Each row comes from the steps of one path. Every step used is in the known rows, and no mark comes twice. Write the path behind each row, first mark first.
Known rows
fure-fari: [  3.9  11.2  -7.0  22.7   1.8  -9.5  -4.2  -6.0  10.8  -5.8  13.9  -0.4
  -2.2  -7.5  -0.1 -23.8 -12.4 -19.7   8.2   4.0   4.6  -2.3  -9.1  25.1
  17.9 -13.0  -5.4   2.4 -10.0]
zuzo-punud-puvu-zozazav: [ 17.3   7.5 -28.3  18.9   6.8   8.9  13.0 -12.6  19.0  -0.5 -18.1  10.2
  -8.0  11.9 -37.5  11.4   4.2 -11.9  11.3  -4.0   8.3  33.9 -42.6   5.7
  20.1  -1.6   4.9  35.4  -1.9]
dezanuk-fari-korog: [ 10.2   3.3  11.7  18.2 -17.9  13.4   7.1   6.3  -4.5 -26.4  -0.7  17.7
   0.5  -1.5  -2.7  -0.3 -11.8   5.6  15.1  -7.9 -20.1 -13.0   0.6  27.7
  25.7  -4.6  20.1   5.1   6.8]
korog-levam-dezanuk-fari-fure: [ 22.2  12.7 -13.3  43.1 -14.0 -42.2   6.4  -6.1  41.2 -20.5  41.5  24.9
 -10.9  30.1   2.7  -0.4  32.3   9.6   9.8  16.2 -25.7  -8.2   5.4  19.6
   4.9   1.1 -23.6   8.4  10.6]
ganad-dezanuk-levam-zuzo-punud: [  7.9 -16.2 -44.0  30.9   2.1  13.7  19.4 -26.9  19.7 -21.5   4.0  13.6
  11.1  14.5 -13.3  14.4 -14.5   1.5  22.9 -35.0   8.8  -8.4  31.9 -11.0
 -31.5  10.3   4.7  13.2  22.0]
dezanuk-fari: [  6.2  -9.9   6.6  14.2 -25.8  -3.0   2.3   0.0  12.1  -7.6   6.4  13.7
   6.9  -6.0 -12.1  -7.3 -10.8  -9.4   8.7 -13.2 -10.2 -14.2  -3.5  25.6
   9.8  -6.4   7.9  18.3   1.6]
delo-levam-zuzo: [ 18.8   0.3  -9.3  11.0  -2.0   6.8  11.4 -19.2   8.3  -9.1  -6.8  32.1
 -15.7  -2.5  11.4   7.7  -2.1  -1.2  33.4 -12.9  -0.5  -3.4   5.2 -25.4
 -28.7  -0.5 -14.0 -17.3   7.1]
levam-delo: [ -5.9   5.4   3.3   1.4  12.3  -2.1 -10.4  -3.3  -3.1  -0.1  18.9  -9.4
 -18.7  -0.7  -2.6   6.9  30.7  -0.2   7.7  -4.7 -14.7  -5.9   7.1 -10.6
 -23.4  14.4   4.8  12.0 -12.2]
zozazav-puvu-punud-zuzo-levam: [-20.0 -51.1 -31.4  18.7  40.0   3.7  -4.0 -38.9 -26.9  -1.4   3.7  12.6
 -12.3   2.5  26.5  18.6 -20.9  13.3   8.5  -0.6  15.3   8.3   6.1 -23.5
 -16.4  27.6 -10.3  -5.8  -2.4]
ganad-dezanuk-levam-zuzo-punud-puvu-zozazav: [ 31.1  -7.6 -54.4  32.9   6.9  11.7  32.8 -25.0  34.2 -11.9 -15.5  20.6
  -2.0  19.9 -44.1  31.9 -13.9  -8.1  25.3 -23.3  28.7  11.6 -23.2   0.5
  -6.1  11.0   7.7  41.2  17.2]
fari-dezanuk-levam: [ 29.6 -32.5  -9.0   1.4  13.6 -15.4   2.3 -28.7  -7.4 -26.1   5.3   0.1
 -11.7   0.5   8.9  10.7   1.7  23.2  -6.7  22.0 -13.7  -0.5   1.2  31.2
   8.0  10.9   0.8   7.3   5.0]
puvu-punud: [ -5.8 -23.5   0.6 -13.7  13.4   0.9  -8.0  -5.4  -2.3  -3.5  -4.2   3.5
  -5.7  -1.6  -5.7  -7.3   3.8  18.6  -8.4  -3.9   9.1   5.1  20.2 -17.8
  -4.1   0.4  10.7   3.6   7.2]
fure-fari-dezanuk-levam-delo: [ 26.1 -17.8 -12.2  26.3  26.4 -27.2 -14.5 -36.8  -1.1 -34.6  40.1 -10.4
 -30.7  -3.5   7.1  -3.9  21.4   1.2   8.0  18.9 -21.3  -8.0   0.7  47.4
  -0.1  13.3  -3.4  21.2 -15.7]
punud-zuzo: [-27.2  -6.0 -10.4  11.4  14.1   5.9 -12.3  -8.1  -2.1 -11.9   0.3  -0.1
   0.6   4.9   4.4  14.8 -12.6 -15.2  -4.1   9.5  19.7 -11.2   0.2  13.3
  -7.7   0.5   5.5   5.7   0.5]
fure-fari-dezanuk-levam-zuzo: [ 38.3 -28.7 -22.2  25.7  12.6 -13.2   1.4 -31.7  17.4 -35.0  28.6   8.8
 -19.0  14.1  13.1  -5.1 -22.0 -16.9  16.2   8.4   7.4  -3.5   8.6  45.4
  -6.2  -0.5  -4.0  -2.4  14.1]
zozazav-puvu-punud-zuzo-levam-delo: [-26.4 -44.8 -27.9  22.4  52.5   2.1 -15.4 -41.7 -30.0  -0.3  24.0   1.8
 -31.1   3.3  25.0  22.7   9.9  10.8  16.4  -6.3   3.7   1.2  12.4 -32.4
 -39.0  41.1  -6.4   6.2 -13.7]
levam-zuzo-punud-puvu-zozazav: [ 20.3  -0.2 -34.9  20.8   1.9  17.1  17.7 -12.7  33.0  -2.6 -11.1  20.3
 -14.1  31.2 -32.5  21.6  -5.5 -31.4  26.0 -22.5  23.6  33.6 -27.5  -6.2
  -8.1  -1.2   8.0  25.8  14.7]
fari-dezanuk: [ 11.8 -13.4 -11.8   3.5   8.4 -11.1  -3.2 -14.0 -11.0 -18.5  21.3  -0.9
 -14.1   7.1   4.2  -1.3  -5.2  12.8 -14.0   6.5 -14.6   8.6   4.1  23.9
  -0.2  -2.0  -2.5  -0.5   5.1]
dezanuk-ganad: [ -0.7  10.8  -9.0  -0.9  -8.8 -19.5   8.0   0.8   0.9 -15.6 -16.3   2.9
  11.6 -14.1  -0.3  -7.9  16.9   4.7  -7.4  -9.3 -10.3  -5.9  13.6   6.7
   9.0   7.6 -16.5   3.5   8.0]
delo-levam-dezanuk: [ 26.2  -1.3 -18.3  13.1 -12.0 -31.3   9.5 -21.2   8.4 -13.2   6.5  37.3
  -4.2 -14.7  17.9  -1.3  32.9  17.9  19.3  14.6 -12.2   2.1 -13.5 -15.2
 -13.3 -10.4 -27.6   1.3   8.2]
delo-levam-zuzo-punud-puvu: [ 19.1   9.4 -35.4  30.9   1.3  18.7  12.5 -34.2  10.5  -6.3  -8.3  44.7
  -4.5  12.7  -9.1  10.1  -0.3  -6.9  49.9 -25.9   5.3  25.0 -22.9 -23.6
 -29.2 -18.4 -11.0   7.3   8.9]
korog-fari: [-15.1   2.0 -33.4   4.4  -3.5  -0.6  15.7  -0.3  29.2   4.8   6.7  12.3
  -5.8 -25.3 -15.7   6.6   3.8   1.2  -5.4 -15.2  -1.1   1.6  -9.8  -6.0
 -19.0   5.4   7.5   3.1  -6.4]
puvu-punud-zuzo-levam-dezanuk-fari-korog: [ -5.4 -51.6 -16.0  33.2  -6.2  -6.8   7.6 -25.8  -6.7 -50.2  12.6  38.0
  11.0   7.2  24.6  13.4   0.6   1.5   9.3   6.9  -7.4 -10.4   7.0   4.8
   2.5  -6.9  10.5   0.6  35.5]
delo-levam-zuzo-punud-puvu-zozazav: [ 37.5   8.6 -37.6  30.3   2.0  15.4  24.7 -32.2  28.1 -11.3 -25.3  42.5
 -21.6   9.5 -26.7  21.6   3.0 -13.7  43.6 -19.0   9.1  29.1 -37.2 -15.4
  -8.7  -2.9 -10.9  21.7   5.8]
delo-levam: [ 16.7   5.8  -1.3   9.4   2.1  -2.1   5.4 -20.0  -6.8  -8.0 -13.5  22.7
  -8.7 -19.9   5.6  -0.5   6.9  18.9  19.2   4.9 -15.1  -4.4 -10.2 -10.5
  -2.2  -1.0 -18.0  -5.1  -9.4]
fure-fari-korog-levam-dezanuk-ganad: [ 20.4  42.3 -20.2  47.3  -7.9 -34.0  19.8 -13.7  18.5 -52.5  31.8  28.9
  13.0  -6.8  20.5  -2.7  39.5  16.1  22.5  23.5 -35.6   0.2   3.4  18.3
  18.0  -0.5 -17.9  -2.1  20.0]
levam-zuzo: [  3.0  -6.2  -6.3   2.9  -3.0  10.1   5.2   2.5  15.4  -0.6   6.8   8.5
  -7.4  18.2   4.7   7.2  -8.9 -19.4  14.4 -18.1  16.4  -1.1  15.7 -11.0
 -29.2   0.5   3.5 -11.9  15.5]
zozazav-puvu-punud: [  0.3 -25.9 -18.7  -4.2  27.3  -4.1 -10.6  -9.7 -12.9  14.3   3.7   9.1
 -26.1  -5.2   5.4  -1.4  -6.8  34.2   6.4  -8.6  15.7  17.9  15.5 -22.4
 -10.7  24.3   1.7   6.6  -7.8]

Which path is each row?
[ -4.0  -1.7 -54.4   7.7  -2.3 -30.8  22.0 -14.8  21.1 -31.4  14.3  14.0
  -6.4 -33.2 -12.4  -2.2  14.0  19.4 -28.0 -18.0 -25.6   5.1   4.5  22.0
  -8.1   9.5 -13.1   6.3   5.6]
korog-fari-dezanuk-ganad
[ 20.0  -4.6 -16.0  25.9 -23.3 -48.2  -3.5   9.9  34.3 -16.7  23.2  17.5
 -15.1  25.1   0.7 -24.1  23.4  -8.0  -5.1   4.4  -2.0 -13.4   6.8  31.3
  16.3  -9.8 -26.2  11.7   9.1]
levam-dezanuk-fari-fure
[  7.4  29.3  10.3  22.2  13.4  23.2  14.6 -10.5  -7.8 -20.5  12.4  12.2
  -3.5   9.6   8.2  29.3  11.9  31.0  19.1  17.8 -32.9   5.0   1.6  -8.0
   3.3  13.7  17.4 -16.2   5.1]
fari-korog-levam
[ -2.3   0.7 -14.8  26.6 -22.9  -5.2  11.5   0.0  11.1  -9.5  17.9  12.8
  17.4 -11.0 -26.9  -8.1 -22.6   3.2   2.4 -31.4  -4.9 -24.2  -1.1  24.2
   2.7  -5.1   6.0  23.6   4.1]
ganad-dezanuk-fari
[ -2.0   8.0 -27.3  18.5   3.6  10.4   2.7 -15.7   2.3   2.1  -2.9  14.0
  11.1  11.9 -20.0   2.4   2.9  -7.5  16.2 -10.8   6.1  28.7 -27.3   0.2
   0.5 -17.1   3.1  23.3   1.8]
zuzo-punud-puvu
[ -0.1 -54.6 -47.9  46.0  17.2 -45.8  -8.2 -30.7   5.1 -17.9  28.5  30.0
 -25.7  28.4  28.0  -5.2  -0.4   4.9   1.8   2.8  13.6  -4.3  13.3   9.1
  -0.5  17.4 -35.9   4.5   6.3]
zozazav-puvu-punud-zuzo-levam-dezanuk-fari-fure
[ 26.2  10.3 -26.1  13.7 -21.7 -50.7  15.3 -21.4   8.4 -29.3  -7.0  38.0
   8.1 -29.9  17.5  -9.6  48.1  22.4  11.2   6.5 -21.8  -6.2  -1.2 -10.6
  -3.9  -4.5 -45.9   3.7  13.5]
delo-levam-dezanuk-ganad
[ 27.1 -21.5  -6.0  34.7 -31.5 -16.6  27.1 -12.9  -3.1 -35.7  16.6  34.6
  17.9   5.4  30.0   2.6  12.5  -0.5  23.5  -0.6 -34.2  -6.8 -13.0   8.4
  13.6  -9.7  -6.1  -8.7  28.8]
zuzo-levam-dezanuk-fari-korog
[-32.2 -41.5 -10.5  14.4  40.3   7.8 -12.2 -35.9 -19.8 -18.4  13.7  -4.3
 -10.4   5.6  16.3  19.8  20.8  -2.6   1.1   0.9  -3.7  -9.2  18.0 -29.0
 -35.2  20.9   3.2   0.8   1.2]
puvu-punud-zuzo-levam-delo
[ -8.8 -58.1 -46.7  23.0  26.5 -25.6  -2.8 -38.0 -13.7  -5.8  23.4  25.8
  -7.6   6.1  39.6  14.7   1.6  10.6  10.2  10.0  18.1  12.7   3.0 -29.1
 -27.2  19.3 -21.5  -1.3  16.9]
zozazav-puvu-punud-zuzo-levam-dezanuk
[ 11.2  -2.7 -25.9  28.2  -1.8  18.1  13.5 -37.1  11.6 -22.9  -6.0  34.5
  -8.8   4.6   2.5  -0.4  -0.3  -4.5  39.1 -29.3  -8.7  10.9  19.9 -29.0
 -32.9  -5.7 -13.5  -6.3  11.5]
delo-levam-zuzo-punud
[ 12.5  41.9 -31.3  64.6  12.4  34.8  14.7 -28.2  18.0 -29.1  32.4  35.0
  -1.1  34.8 -10.6  18.2  -8.4 -14.9  59.7  -9.3  -5.2  29.6 -17.2   6.8
  -8.1 -16.0  17.7   0.4  14.3]
fure-fari-korog-levam-zuzo-punud-puvu
[-12.5  15.9 -42.7  11.6  10.3 -15.1   9.0   7.0  34.6   3.3   7.4   0.8
 -30.4   2.2 -15.3  -9.1  13.1   4.9 -22.7  -8.3   4.0  -2.8   5.1   4.7
  -0.8   7.3 -16.0  -8.2 -15.6]
korog-fari-fure
[  1.7   1.0 -34.6  20.5   1.2  19.6   5.8 -13.5  16.3   0.6   4.7  22.6
   3.8  29.7 -14.8  10.6  -8.5 -28.2  31.2 -29.3  21.9  28.0 -12.5 -11.3
 -25.6 -16.4   7.3  11.9  19.2]
levam-zuzo-punud-puvu
[-17.1 -43.3 -35.2  15.4   5.4 -41.0   5.7 -31.6  -0.6 -42.2   0.8  22.5
  24.4  -7.1  29.6   4.9  29.1   2.5 -12.5   4.6   2.3  -4.3  20.0 -19.5
 -13.6   2.6 -28.7  -2.3  35.9]
puvu-punud-zuzo-levam-dezanuk-ganad
[ 26.6  30.3 -26.5  43.5  14.6  40.4  32.9 -21.0  24.7 -24.8   0.6  32.3
 -19.5  39.5 -24.2  50.7   5.9   0.4  46.3  -4.8  -8.5  36.6 -24.5 -15.3
  -6.0  10.5  23.5  10.5  20.5]
fari-korog-levam-zuzo-punud-puvu-zozazav
[  8.3   3.6  -1.2  20.9 -11.0 -18.8  -6.2   9.0  20.3 -10.1   3.5   3.8
 -19.5  22.0 -11.7 -22.7  -0.3  -6.1  -7.4  -7.3  -5.4 -18.0   9.4  35.0
  28.5  -2.1 -14.6   6.1  -9.0]
dezanuk-fari-fure
[ -9.0 -31.7 -29.6  26.6   1.4 -22.4   9.2 -28.7  -0.6 -21.7  17.7  18.4
  19.3  12.8  36.6  17.1   9.4 -22.3   0.2  20.0   3.5  -3.3 -13.3  -4.2
 -18.4  -5.9 -24.0  -7.6  21.7]
punud-zuzo-levam-dezanuk
[ 13.0  -6.4 -53.7  30.8   6.8  13.7  19.6 -26.7  18.1  -8.3   1.5  25.1
  17.0  19.4 -26.1  24.3 -14.9  -3.8  30.7 -29.0  26.3   7.4  -7.4  -5.7
 -25.0  -2.7   9.3  26.4  20.9]
ganad-dezanuk-levam-zuzo-punud-puvu
[  9.7   3.6 -22.9   2.7 -22.6 -49.6   9.0   2.0  16.5 -22.6   4.5  15.3
  17.7 -11.0  12.7  -9.6  40.0   2.6  -5.9   1.9  -7.3  -3.8  11.6   0.9
  -1.8  -0.9 -28.6  10.5  23.5]
levam-dezanuk-ganad
[ 15.3 -30.5 -42.2   6.5  12.4 -14.1  17.2 -28.0  23.0 -21.8  12.8  12.2
 -14.9 -24.3  -9.6  19.1   4.5  22.1 -13.9   9.3 -15.2   1.3  -7.3  24.6
 -11.0  16.4   5.4  10.9   0.2]
korog-fari-dezanuk-levam
[ 23.8 -35.6 -11.2  30.6 -38.2 -33.0  21.1 -17.8  14.1 -17.9  22.9  29.3
  24.2  -1.8  20.2  -2.1  10.8 -18.8  17.1  -5.8 -26.7  -6.7 -19.0   6.2
  -0.9 -12.4 -21.9   4.2  23.5]
zuzo-levam-dezanuk-fari
[ 20.8 -24.9  -4.6  -0.7   1.0   8.3   9.8  -9.3  17.0 -10.1  -9.1   9.3
  -3.2  13.0  10.0  21.4  -5.1  -9.1  20.5  -2.0  14.6 -13.3  15.6  -4.7
 -23.4  13.4   3.9  -4.6  15.8]
dezanuk-levam-zuzo
[-21.1 -22.7 -15.2  23.1  14.7   6.0   5.6 -28.1 -15.6 -15.6  -1.5   4.2
  12.8   7.3  25.1  19.3 -15.2 -20.1   2.3   6.7  -1.1  -9.0 -10.8  -0.2
  -7.3   2.6 -13.9 -13.2   6.1]
punud-zuzo-levam
[ 23.9   9.4  -9.9   3.6   4.1  -3.1  12.5   3.5  14.3  11.3 -20.1   7.4
 -13.3   4.7 -29.4  18.4   3.6  -7.9   3.5   9.6  17.1  19.3 -57.5  10.5
  24.3   2.2   2.8  28.0  -5.4]
punud-puvu-zozazav
[ -2.7 -66.2 -37.9  39.0   1.8 -28.5   0.2 -38.3  -1.1 -16.0  28.9  39.1
   0.6  -0.5  27.0  10.8 -11.2   0.3  18.9  -2.9   9.8   0.4  -2.8  -2.6
 -17.5  14.3 -14.6  15.4  18.4]
zozazav-puvu-punud-zuzo-levam-dezanuk-fari
[ 14.6   9.3 -10.3  24.2  -5.9 -22.0  11.6 -15.1  23.2  -8.9  35.5  20.5
   6.9  11.6  13.2  20.7  35.9  14.5  15.1  23.6 -19.6  11.6  -3.0 -14.6
 -23.4   3.2 -10.8   3.7  18.4]
korog-levam-dezanuk
[ 14.5   6.6 -27.9  25.0   1.7 -40.2  -0.4 -22.1   1.8 -42.4  22.6   0.8
  -3.4 -14.2   5.2 -33.0  -0.2  -0.7 -13.7   0.9 -17.6   0.4   5.7  54.6
  27.2  -6.4 -26.0   6.7   3.1]
fure-fari-dezanuk-ganad
[ 34.3 -10.7 -10.6  27.2 -36.5 -35.0  12.3 -21.3  20.4 -21.9   9.4  49.0
   3.8 -20.4   7.4  -7.8  20.6   7.0  30.3   1.4 -25.4  -9.8 -18.5   8.9
  -3.5 -13.2 -21.2  18.6  10.3]
delo-levam-dezanuk-fari
[ 22.2   0.9  -4.5  36.8 -28.9 -26.1  14.7 -13.7  35.6 -18.2  41.2  34.2
  15.3   4.1   3.1  15.0  22.7   5.3  25.5  10.2 -29.1  -2.8  -7.7  11.2
 -13.7  -0.8  -1.6  21.4  19.4]
korog-levam-dezanuk-fari
[ -4.7 -10.3 -44.6   9.0   6.7 -11.6  13.9 -16.5  19.2 -12.0  28.6  11.2
 -19.3 -18.8 -10.1   5.3  -0.8  14.8 -18.7  -8.9 -14.4  12.7  -7.4  16.4
 -17.0   2.8   4.4   3.6  -1.5]
korog-fari-dezanuk
[ 13.9 -14.4 -26.4  13.0   1.9   1.2  19.0  -9.3  15.4  -8.8   2.6   9.0
   5.5   7.3  -6.3  18.7 -18.3   3.1  14.4 -20.2  20.0 -24.2  18.8  -6.1
 -28.9  14.6   4.5   3.6  18.2]
ganad-dezanuk-levam-zuzo
[ 26.2 -42.0 -31.7  18.4  10.9   5.6   7.7 -41.3   9.9 -41.6  12.5  12.3
 -12.2  24.7   6.3  12.9  -8.1  -0.3  13.9 -10.6  -8.0  11.5  32.7  12.3
 -26.7   7.3   3.9   5.0  25.3]
fari-dezanuk-levam-zuzo-punud
[ 32.9  22.0 -19.8  57.2  -9.3  38.2  36.2 -20.1  38.8 -33.8   5.2  45.3
 -11.6  34.9 -37.2  45.3  -4.7 -10.4  54.6 -19.1 -18.9  26.4 -29.1  12.6
   5.9   7.0  29.4  28.0  21.5]
dezanuk-fari-korog-levam-zuzo-punud-puvu-zozazav
[  8.2  34.0 -41.0  70.5 -10.6  36.6  31.5 -20.1  20.4 -29.5  34.1  49.0
  16.3  28.9 -34.8  32.8 -18.9   9.2  56.4 -44.1 -16.1   8.4  -8.5   4.7
 -18.6  -7.7  31.0  21.6  27.1]
ganad-dezanuk-fari-korog-levam-zuzo-punud-puvu
